Each row was made from one small tree. Brackets hold a mark, then the marks that hang from it, in the order of their numbers. Every link used is in the known rows. Write each row's tree.
(in the rows, 128 means zero)
Known rows:
[j_236 j_436]: [158 111  94 131 117 207 114 116 153 172 125  84 166  98 135 148 124 182
 139 126]
[j_339 [j_297 [j_895 j_614]]]: [157 120 117 119 123 206 128 128 121 164 140  81 157 108 150 151 124 217
 108 111]
[j_614 j_339 [j_436 j_236 j_297]]: [150 117  99 111  98 149 132 115 124 152 138  75 188 113 130 153 140 136
 127 123]
[j_895 [j_614 j_436]]: [151 111  82 123 154 224 124 104 138 170 134  97 171  84 163 181 112 167
 128 110]
[j_297 [j_895 j_614]]: [157  96  91 113 133 207 134 116 142 154 132  85 145 119 131 165 124 203
 136 115]
[j_436 j_236 j_297 [j_647 j_882]]: [123 113  90 101 110 158 140 107 113 100 139  65 172 120 119  90 152 171
  65 125]
[j_297 j_339]: [148 120 105 109 130 192 111 113 147 172 115 100 139 123 107 137 128 212
 136 123]
[j_647 j_882]: [133 114  90 125 131 236 128 106 135 163 112  92 168 100 114 148 135 198
 106 116]
[j_436 j_647]: [131 137 101 120 124 194 130 119 135 133 127  89 144 121 116 128 145 186
 104 115]
[j_339 j_297]: [154 149 123 131 106 212 119 131 121 170 127  86 161 107 141 132 139 211
 112 108]
[j_369 [j_236 j_436]]: [163 118  72 106 129 203 115 109 144 172 119  66 185  97 165 147 119 173
 151 137]
[j_436 [j_297 j_339 j_895]]: [138  91 104  94 125 149 126 117 134 143 127  78 131 138  99 123 125 222
 112 138]
[j_614 [j_339 [j_297 j_895]]]: [144 134 136 123  96 185 131 138 123 175 128  84 163 123 111 161 141 197
 121 115]
[j_297 j_339 [j_895 [j_614 [j_436 j_236]]]]: [177  74  82  89 144 170 117 101 145 171 143  86 151 113 134 159 109 197
 142 132]
[j_339 [j_297 [j_895 [j_614 j_436]]]]: [161 111 108 119 136 208 124 121 119 175 147  82 166  90 161 166 114 203
 105 116]
[j_895 [j_614 j_339 [j_436 j_647]]]: [118 124 102 116 156 195 133 111 130 157 138 101 178  91 146 191 119 133
 106 109]
[j_297 j_339 j_895]: [158  93 102 100 127 177 119 115 149 169 121  89 126 135  92 141 125 231
 139 134]
[j_297 j_339 [j_895 j_614]]: [153  87  98  95 148 186 120 111 147 167 129  95 134 124 118 159 112 219
 133 125]
[j_614 j_339]: [136 137 116 126 106 197 130 125 140 169 115  96 165 122 106 170 144 169
 143 110]
[j_369 [j_236 [j_436 j_647]]]: [145 124  75 100 137 187 120 110 138 150 126  64 179 100 160 134 123 165
 124 139]
[j_339 [j_297 j_895]]: [163 126 120 122 104 199 126 132 123 167 134  76 149 118 127 135 137 228
 113 119]
[j_436 j_297]: [134 124 101 119 111 181 131 120 128 135 124  79 153 121 125 124 139 192
 109 118]
[j_369 [j_236 [j_436 j_297 [j_647 j_882]]]]: [114 109  72  92 146 178 128 103 120 132 126  57 194  91 159 121 117 160
  79 146]
[j_236 j_369 [j_436 [j_297 j_339] j_647]]: [111 110 136  94 118 147 117 114 152 126 128  90 149 111 139  98 119 153
  92 143]
[j_369 [j_236 [j_436 j_297 j_647]]]: [129 121  78  93 134 162 125 111 125 130 131  55 181 104 164 118 121 159
 102 144]
[j_895 [j_297 j_339] j_614]: [136 116  75 102 137 201 104 105 127 161 117  98 145  89 122 154 100 184
 109 121]

Write each row's tree:
[100  92 100 101 150 162 116 105 130 138 130  83 167  95 117 114 111 180
  60 145] : [j_236 [j_436 [j_297 j_339] [j_647 j_882]]]
[134  86 101  90 143 157 127 113 131 141 133  83 138 127 123 138 112 211
 108 129] : [j_436 [j_297 j_339 [j_895 j_614]]]
[118 118 117  93  94 161 143 107 126  92 130  74 168 122 133  80 154 148
  73 126] : [j_436 [j_236 j_369] j_297 [j_647 j_882]]
[125 132  85 117 115 206 122 117 120 158 116  95 168  88 120 183 115 145
 114 109] : [j_895 j_297 [j_614 j_339]]
[142 127  97 102  96 138 136 119 120  97 144  63 157 135 126  87 157 171
  93 122] : [j_436 j_236 j_297 j_647]
[111 127  75 112 140 193 124 109 111 149 131  95 174  71 130 188 106 119
  83 118] : [j_895 j_297 [j_614 j_339 [j_436 j_647]]]
[123 111  65  97 162 188 106  97 117 153 131  97 152  71 132 159  90 159
  78 129] : [j_895 [j_297 j_339] [j_614 [j_436 j_647]]]
[162 127 121 111  85 180 129 112 149 166 126  93 183 110 138 161 144 120
 160 119] : [j_614 j_339 [j_436 [j_236 j_369]]]
[135 112 127 113  95 181 123 117 155 140 122  84 164 103 154 117 125 150
 122 133] : [j_236 j_369 [j_436 j_297]]
[138  95  95 106 129 176 140 117 127 131 137  75 149 122 134 143 124 197
 108 121] : [j_436 [j_297 [j_895 j_614]]]
[143 102 106 113 126 194 139 121 141 162 129  90 156 123 119 186 127 181
 140 112] : [j_297 [j_895 [j_614 j_339]]]
[127 113  83  81 146 146 116 108 129 139 128  62 173 108 154 113 111 170
 102 150] : [j_369 [j_236 [j_436 [j_297 j_339] j_647]]]
[103 128 109 113 131 154 138 118 117 137 137  86 173 107 120 158 132 135
  84 124] : [j_614 j_339 [j_436 j_297 j_647]]
[112  79  92 108 135 167 134 110 128 126 139  67 165 101 114 121 120 182
  62 146] : [j_236 [j_436 [j_297 j_895] [j_647 j_882]]]
[145  84  90  99 141 157 122 107 132 160 135  81 146 112 117 144 112 200
 110 143] : [j_614 [j_436 [j_297 j_339 j_895]]]
[116 111 120 112 120 211 126 106 155 141 119  94 170  88 139 124 126 147
  93 133] : [j_236 j_369 [j_436 [j_647 j_882]]]
[120 115 101 116 145 185 134 112 125 158 136  93 185  93 154 188 114 136
 110 111] : [j_895 [j_614 j_339 [j_436 j_297]]]
[140  71  97  98 143 157 115 112 143 156 139  78 155 107 136 142  99 194
 112 142] : [j_236 [j_436 [j_297 j_339 [j_895 j_614]]]]
[134 117  84 117 163 209 128 105 132 148 142  96 166  88 159 168 116 159
 101 112] : [j_895 [j_614 [j_436 j_647]]]
[144 107  90  91 128 130 121 104 124 128 147  76 159 116 129 107 130 167
  92 137] : [j_614 [j_436 j_236 [j_297 j_339] j_647]]
[132 100  90 104 164 183 119 101 129 159 136  95 165  92 157 160 101 174
 105 122] : [j_895 [j_614 [j_436 [j_297 j_339]]]]
